What can hang from each mark
q293: q342
q70: q293 q536 q879
q879: q70 q342
q525: q342 q579 q665
q665: q525 q691
q145: q579
q342: q145 q293 q691 q879
q536: q342
q579: q145
q691: q342 q665 q779

Every row comes from one small tree of marks. The marks that hang from a mark follow it in brackets, in the order of their numbers. Every link used is in the known rows. Which tree was each row made from?
Known rows
q525{q342{q145 q691} q665}: [-0.138 -0.369 -1.244 -0.464 -0.244  2.177 -0.788  2.251  1.234  0.232
 -0.472  5.178 -4.933 -1.341  0.282 -1.266  1.665  0.437 -0.375  0.071
 -0.354 -0.413 -0.372 -0.281  0.223  0.797 -0.402]
q691{q779}: [-1.648 -1.809 -0.966  0.582  0.997 -0.698 -0.620 -0.490  0.583 -0.247
 -0.088  0.568  1.617 -2.041 -0.582 -0.891 -2.393 -0.393  1.407 -0.911
 -0.221 -1.084  3.284 -3.315  1.845 -0.465 -0.411]
q70{q536}: [ 0.037 -0.848 -2.124  0.925  0.783  0.004  0.867 -0.819  0.054 -1.132
  0.086  0.949  0.181 -1.360 -0.147 -1.294  0.077  0.257  3.024  1.009
 -0.261 -2.501  1.841 -4.289  2.556 -0.512 -1.413]
q342{q145 q879}: [-3.176 -3.899  3.227  0.031 -0.265  4.810 -0.867 -1.469  0.063 -0.430
  0.557  3.074 -0.553 -0.640 -0.152  3.224  0.626 -0.317  1.651  0.581
 -1.023  1.032 -2.578 -0.916  2.036 -1.778 -0.662]
q879{q70 q342{q145 q691{q665}}}: [-0.404  1.222  1.808  0.118 -1.219  2.377 -0.256  0.500  0.335 -0.183
  0.527  3.479 -1.616 -1.741 -1.454 -3.825  0.393 -0.294  4.514  0.482
 -2.625 -1.179 -0.706 -2.057  2.266  0.269  0.257]
q879{q70{q536} q342{q293 q691{q665 q779}}}: [ 0.669  1.880  0.249 -0.145 -0.976  2.192  1.163  1.003  0.298 -1.148
 -0.133  1.671 -1.203 -1.304 -1.761 -4.941 -2.061  0.102  5.307 -0.912
 -2.797 -2.499  2.174  0.717  2.579  1.515 -0.010]
q536{q342{q145{q579} q293 q879{q70}}}: [-1.953 -2.865  5.000 -0.502 -1.355  1.894  0.938 -0.722  0.106 -0.748
  0.618  1.892 -1.241 -0.176 -1.665  1.298 -1.152 -1.342  2.144  0.764
 -2.021  0.341 -2.290  5.325  1.013  1.422  0.305]
q879{q342{q691}}: [-0.007  0.533  1.743 -0.138 -0.521  2.299 -0.969  0.259  1.201  0.038
  0.557  5.923 -0.467 -2.158 -1.064 -1.829  0.331 -0.530  1.879  1.480
 -0.880 -1.371  1.595 -4.833  1.510  0.115 -0.317]
q293{q342}: [-0.353 -0.420 -3.532  0.911 -0.496 -2.696 -0.941 -0.104  0.895 -0.705
  0.272  3.838 -1.028 -0.866 -1.052 -0.442 -0.040 -1.217  1.378  0.724
 -0.369 -0.387  1.669 -1.289  1.252 -0.289 -0.652]
q525{q579 q665{q691}}: [ 2.265  0.105 -0.918 -1.939  2.317 -0.332 -1.700  3.703  2.879  1.289
 -1.996  0.160 -2.350 -2.800  1.123 -1.336  2.569  0.308 -0.105 -0.436
  1.635 -0.960  0.656 -6.410 -1.018  3.357 -0.330]
q525{q342{q145 q293 q691} q579 q665}: [ 3.236 -0.807  0.011 -1.713  0.319  3.176 -0.864  2.046  3.148  0.737
 -1.403  3.932 -5.827 -1.148 -0.010 -0.287  1.968  0.882 -1.003 -1.135
  0.085 -0.523 -0.383  3.575 -0.884  4.539  0.581]
q665{q525{q342 q579}}: [ 2.563 -1.596 -2.592 -0.537  0.363 -0.551 -0.585  0.922  1.657  0.914
 -0.032  2.441  1.356 -1.725 -0.869  0.141  0.361 -0.539  2.738 -1.609
 -0.618  0.033  2.527 -1.641  1.090  3.150 -0.931]
q70{q536 q879{q342{q145{q579} q293 q691}}}: [ 1.403 -1.115  0.538 -1.439 -1.301  3.914  1.692 -1.682 -0.372 -1.809
 -1.208  2.315 -1.214  0.972 -1.693 -2.536  0.399  0.623  0.058  1.779
  0.489 -3.415 -1.057 -1.387  0.400  0.644 -2.140]
q879{q70}: [-0.829  0.136 -1.920  0.690  0.756 -1.270 -0.950  0.133 -0.288 -0.228
  0.626  2.358  0.196 -2.079 -0.642 -2.300 -0.131 -0.801  5.836  0.310
 -1.594 -0.874  1.328 -3.012  2.096 -0.771 -0.583]
q536{q342{q145 q293 q691{q779} q879{q70}}}: [-2.019 -1.844  5.338 -0.452 -0.985  3.726  1.245 -0.075  0.499 -0.097
  0.523  3.409 -1.240 -0.210 -1.454  0.663 -2.530 -0.932  1.797  0.003
 -2.636 -0.156 -0.729  6.490  1.220  0.384 -0.006]
q879{q342{q691{q665{q525} q779}}}: [-0.334  0.473  1.224 -0.231 -0.595  1.767 -0.269  0.892  1.185  0.194
 -0.083  3.829  0.853 -2.287 -1.096 -1.951 -0.974 -0.149  0.820 -0.605
 -0.713 -0.792  2.913 -3.790  1.840  1.057 -0.445]
q70{q293{q342} q536 q879}: [ 0.695 -0.659 -5.433 -0.180 -1.170 -0.817  2.276 -1.520 -0.703 -2.236
 -1.015  1.121  0.654  0.507 -1.704 -2.655 -0.229  0.442 -1.019  1.323
  1.762 -3.889  0.754 -0.084 -0.641 -0.101 -2.529]
q536{q342{q145{q579} q293}}: [-0.824 -2.697  4.107 -0.140 -0.905  0.181  0.902 -1.083  0.547 -0.526
  0.334  1.867 -0.551 -0.231 -2.005  0.091 -0.987 -1.175  0.137  1.036
 -0.653 -0.632 -0.988  3.606  0.656  1.958  0.386]
q342{q145{q579} q691{q665} q879{q70{q293 q536}}}: [-3.734 -1.691  2.129 -0.962 -0.958  4.976  0.919 -1.101 -0.502 -0.564
 -0.333  2.945 -2.022 -0.075 -0.217  0.572  0.517  1.689  2.258  0.992
 -2.047 -1.745 -3.428  3.775  1.695  2.047  0.043]
q665{q525{q579} q691{q342}}: [ 2.666 -0.859 -0.242 -1.936  0.396 -1.779 -1.200  3.565  2.213  1.605
 -0.742 -0.747  2.401 -1.023 -1.312 -1.494  0.297 -1.191  3.391 -0.428
 -1.001 -1.235  1.486 -5.589 -0.016  3.944 -1.366]
q525{q342 q579{q145} q665}: [ 2.055 -0.828 -2.732 -1.188  0.619 -0.264 -0.795  3.349  2.723 -0.995
 -1.323  1.171 -3.925 -1.447  0.741 -0.040  2.740  0.508 -1.115 -1.053
  0.728  0.055  3.290 -2.035 -0.758  1.999  0.482]
q691{q342{q145 q293} q665{q525{q579}} q779}: [ 0.729 -2.682  3.028 -0.153 -0.955 -1.289  0.692  0.748  2.024 -0.275
 -1.213 -3.877  2.511 -0.539 -2.229  0.235 -2.850 -0.241 -0.717 -4.056
 -0.738  0.416  2.746  3.376  1.622  3.652 -0.289]
q293{q342{q691{q665 q779} q879}}: [-2.135 -0.193 -2.131  0.257 -0.841  0.419 -0.468  0.406  1.288 -0.337
 -0.341  4.569 -1.994 -0.884 -0.251  1.585 -0.934 -0.379 -0.491 -0.317
 -0.945  0.201  1.907  1.587  1.381 -0.018 -0.754]
q691{q342{q145 q293} q665 q779}: [-1.149 -2.273  2.790  0.704 -1.351 -1.269  0.313 -0.100  1.565 -1.124
 -0.809 -3.309  0.614 -0.716 -2.122  0.121 -2.776 -0.333 -1.560 -2.454
 -0.704 -0.020  2.435  2.432  1.702  1.253 -0.091]
q691{q342{q145{q579} q879} q665{q525} q779}: [-2.611 -3.532  3.714 -0.187 -1.740 -0.747  0.566  0.568  0.846 -0.703
 -0.745 -3.429  2.394 -0.625 -1.541  1.942 -2.415 -0.142 -0.607 -2.662
 -1.388  0.794  0.855  1.165  2.216  2.421 -0.524]
q293{q342{q691}}: [-0.399  0.444 -2.998  0.404 -0.338 -1.232 -0.957  0.178  1.095 -0.015
  0.212  6.244 -1.734 -0.576 -0.754 -0.705  0.008 -0.745  1.163  1.302
 -0.727 -1.046  1.777 -0.129  1.006  0.077 -0.674]

Which tree is each row?
[ 0.025 -0.553  0.234 -1.190  0.955  2.584 -0.051  0.696  1.505  0.860
 -1.271  3.752  1.065 -0.754 -0.771  0.029 -2.241  0.707 -0.215 -2.789
  0.019 -0.262  4.160  3.998  1.056  3.265 -0.760] => q342{q293 q691{q665{q525{q579}} q779}}
[-0.964 -1.674  1.727 -0.265 -0.904 -1.841  0.611  2.259  1.548 -0.897
 -0.906 -3.862  2.723 -1.279 -1.043  1.409 -2.285 -0.314  0.994 -3.728
 -1.717  1.086  4.330  0.382  2.016  1.731 -0.658] => q691{q342{q879{q70}} q665{q525{q579{q145}}} q779}
[-2.969 -0.507  1.050 -0.367  0.402  4.376 -0.773  0.059  0.971  0.493
 -0.271  6.190 -1.398 -1.941  0.959  3.653  0.938  0.635 -0.731  0.230
 -0.330  0.724  1.392 -0.938  1.592 -0.449 -1.514] => q342{q691{q665} q879}
[-1.993 -1.910  2.008 -0.088  0.485  3.409 -0.451 -0.982  0.531  0.616
 -0.018  4.045 -0.290 -0.413 -0.592 -1.027 -1.322  0.488  1.156  0.514
 -1.203 -1.865 -0.082 -0.103  1.712 -0.265 -0.073] => q342{q145 q691{q779}}
[-0.455 -3.502  4.381 -0.562 -1.327  0.876  0.620  0.826  1.967 -0.451
 -1.120 -3.442  2.054 -0.339 -1.860  2.550 -2.820 -0.241 -0.750 -4.186
 -1.157  1.466  1.730  4.435  1.788  3.121 -0.524] => q691{q342{q145 q293 q879} q665{q525{q579}} q779}
[-2.698 -1.913 -0.366 -0.531 -1.480  1.231 -0.134 -0.128  0.662 -0.321
 -0.531  3.638 -1.456  0.520 -0.869  1.329 -0.986 -0.019  0.032 -0.346
 -1.480  0.111 -0.878  3.792  1.456  1.787 -0.163] => q293{q342{q145{q579} q691{q665{q525} q779} q879}}
[ 0.293 -0.372 -1.818  0.090 -0.680 -0.267 -0.308  0.098  1.521  0.319
 -0.450  4.250 -1.617 -0.063 -0.956 -0.170  0.594 -0.180  0.085 -0.156
 -0.670 -0.368  0.219  1.885  1.153  1.665 -0.503] => q293{q342{q145 q691{q665{q525{q579}}}}}
[ 2.265 -0.917 -2.929 -2.669  0.431  0.824 -0.979  5.043  3.115 -0.822
 -2.189 -0.947 -4.308 -0.349  0.027 -1.584  0.910  0.273 -0.896 -1.966
  0.119 -0.528  3.364  0.001 -1.978  3.601  0.737] => q525{q342{q293} q579{q145} q665{q691{q779}}}
[-2.238 -1.115  1.247 -1.273  0.556  4.608 -0.345  1.147  1.137  0.366
 -0.681  5.478  0.214 -1.024  0.955  3.820  0.993  0.854 -0.280 -0.871
 -0.360  1.227  2.467 -0.049  1.371  0.467 -1.462] => q342{q691{q665{q525{q579{q145}}}} q879}
[-0.746  0.064  2.826 -0.832 -1.567  2.675 -0.005  0.200  0.277 -0.661
 -0.069  2.237 -1.464 -0.591 -2.337 -4.245 -1.665 -0.076  4.369 -0.505
 -2.845 -1.528 -0.704  2.465  1.855  2.688  1.206] => q879{q70 q342{q145{q579} q293 q691{q665 q779}}}
[ 0.320  0.790  1.765 -0.105 -1.448  3.616  1.421  0.291  0.057 -1.197
 -0.046  1.013 -1.589 -0.494 -2.055 -5.048 -1.857  0.223  5.321 -0.761
 -3.217 -2.410  0.020  2.011  2.775  1.283  0.317] => q879{q70{q536} q342{q145 q293 q691{q665 q779}}}
[-1.873 -0.782 -0.561  0.067 -1.279  1.850 -0.679 -0.084  0.421 -0.325
  0.468  5.685 -2.785  0.340 -0.880  0.425 -0.012 -0.689  3.099  1.026
 -2.483 -0.115 -1.702  2.852  1.606 -0.652 -0.335] => q293{q342{q145 q691 q879{q70}}}
[-0.823 -0.990  3.663  0.377 -0.415  1.024  0.917 -0.438  0.852  0.498
  0.661  4.263 -0.975 -1.080 -0.991 -0.165 -0.204 -0.839 -0.033  1.842
 -1.055 -1.283 -0.276  0.711  0.982  0.031 -0.407] => q536{q342{q145 q691}}
[-0.785 -1.716  3.240 -0.038 -1.174  0.202 -0.868  0.510  0.896 -0.938
  0.573  1.887  0.013 -0.686 -1.792  1.400 -1.104 -1.421  3.653  0.164
 -2.038  0.442  1.010  1.402  1.594  0.042 -0.748] => q691{q342{q293 q879{q70}}}
[-1.307 -1.362  3.211  0.015 -0.672  1.104  0.758  0.230  0.440 -0.488
  0.746  2.847 -0.562 -1.304 -1.241  1.424 -1.396 -1.683  2.154  0.111
 -1.626  0.734  0.701  3.539  1.079  0.017 -0.577] => q536{q342{q293 q879{q70}}}
[-0.552 -1.518  0.153  0.920 -0.647  0.031  2.968 -1.222 -0.227 -1.454
  0.473 -0.141  1.285 -0.947 -1.608 -2.351 -1.065  0.298  1.133  1.409
 -0.300 -3.821 -0.025  0.937  1.108  0.742 -0.358] => q70{q293 q536{q342{q145}}}
[-2.853 -1.781 -0.322 -0.262 -1.490  1.180 -0.327 -0.634  0.918 -0.562
 -0.475  3.581 -2.656  0.245 -0.734  1.449 -0.641  0.072 -0.556  0.293
 -1.378 -0.288 -1.070  3.370  1.261  1.303  0.166] => q293{q342{q145{q579} q691{q665 q779} q879}}
[ 2.896 -1.181  0.271 -2.288  0.272 -0.992 -1.187  3.516  2.268  1.470
 -0.895 -0.484  2.319 -0.459 -1.705 -1.369 -0.235 -1.231  3.455 -0.971
 -0.979 -0.914  1.596 -3.090 -0.256  4.509 -1.263] => q665{q525{q579} q691{q342{q293}}}
[-2.564 -0.319  0.295 -1.267  0.189  3.948  0.154  1.519  0.396  0.173
 -0.427  4.816  0.806 -1.013  0.283  1.632  0.331  0.888  2.196 -1.136
 -1.329  0.397  1.946  2.068  1.196  0.913 -0.994] => q342{q691{q665{q525{q579{q145}}}} q879{q70{q293}}}
[-1.547 -2.508  3.415  0.321 -1.562  0.264  0.135  0.757  0.929 -0.409
 -0.142 -0.377  1.636 -0.880 -1.171  2.965  0.154 -0.565 -0.171 -1.701
 -0.909  1.876  0.387 -0.215  2.240  0.622 -1.605] => q691{q342{q145 q879} q665{q525}}
[-1.636 -2.221  5.820 -0.493 -0.978  4.388  0.860 -0.422  0.834  0.036
  0.532  5.146 -1.480 -0.120 -1.160  2.280 -0.961 -0.915 -0.060  0.959
 -1.491  0.246 -1.057  5.360  0.855  0.274 -0.426] => q536{q342{q145 q293 q691 q879}}
[-0.865 -1.371 -3.073  0.295 -0.101 -0.889  0.405  0.895  0.831 -0.163
 -0.814 -0.804  1.793 -1.877 -0.865 -0.279 -2.580 -0.007 -0.472 -4.077
 -0.153  0.711  4.858  0.593  1.899  1.820 -1.058] => q691{q665{q525{q342{q293}}} q779}
[-2.047 -2.676  6.011 -0.985 -1.146  3.781  0.828 -0.747  0.710 -0.119
  0.357  4.834 -1.698  0.123 -1.306  2.150 -0.854 -0.688 -0.145  1.439
 -1.454 -0.209 -1.877  5.765  0.562  1.784  0.061] => q536{q342{q145{q579} q293 q691 q879}}
[-2.471 -1.462 -0.343 -0.275 -1.519  1.389 -0.537 -0.612  0.838 -0.530
 -0.299  4.833 -3.123  0.322 -0.601  1.931  0.671 -0.028 -0.361  0.994
 -1.143  0.032 -1.718  2.866  1.146  1.237 -0.134] => q293{q342{q145{q579} q691{q665} q879}}
[-0.085 -1.032 -1.764 -0.123  0.946 -0.774 -0.053  1.044  1.155 -0.135
 -0.947  0.534  2.273 -1.668  0.084  1.106  1.029  0.344 -0.494 -2.428
  1.022  1.111  4.119 -2.752  1.479  1.528 -1.294] => q691{q665{q525{q579{q145}}}}
[-2.755 -1.241  4.104 -0.325 -1.365  1.860  1.424 -0.370  0.358 -0.073
  0.365  3.051 -1.531 -1.056 -0.924  0.991 -0.204 -0.224  0.125  1.318
 -1.729 -0.836 -1.926  3.903  0.822  1.647  0.188] => q536{q342{q145{q579} q691{q665} q879{q70{q293}}}}
[-0.040 -0.612  1.179  0.731 -0.948 -2.258 -0.304  0.464  1.701 -0.903
 -0.471 -0.035 -0.002 -1.503 -1.557  1.131 -0.260 -0.686 -1.247 -1.036
  0.182  0.513  3.276  0.106  1.234  1.268 -1.026] => q691{q342{q293} q665}
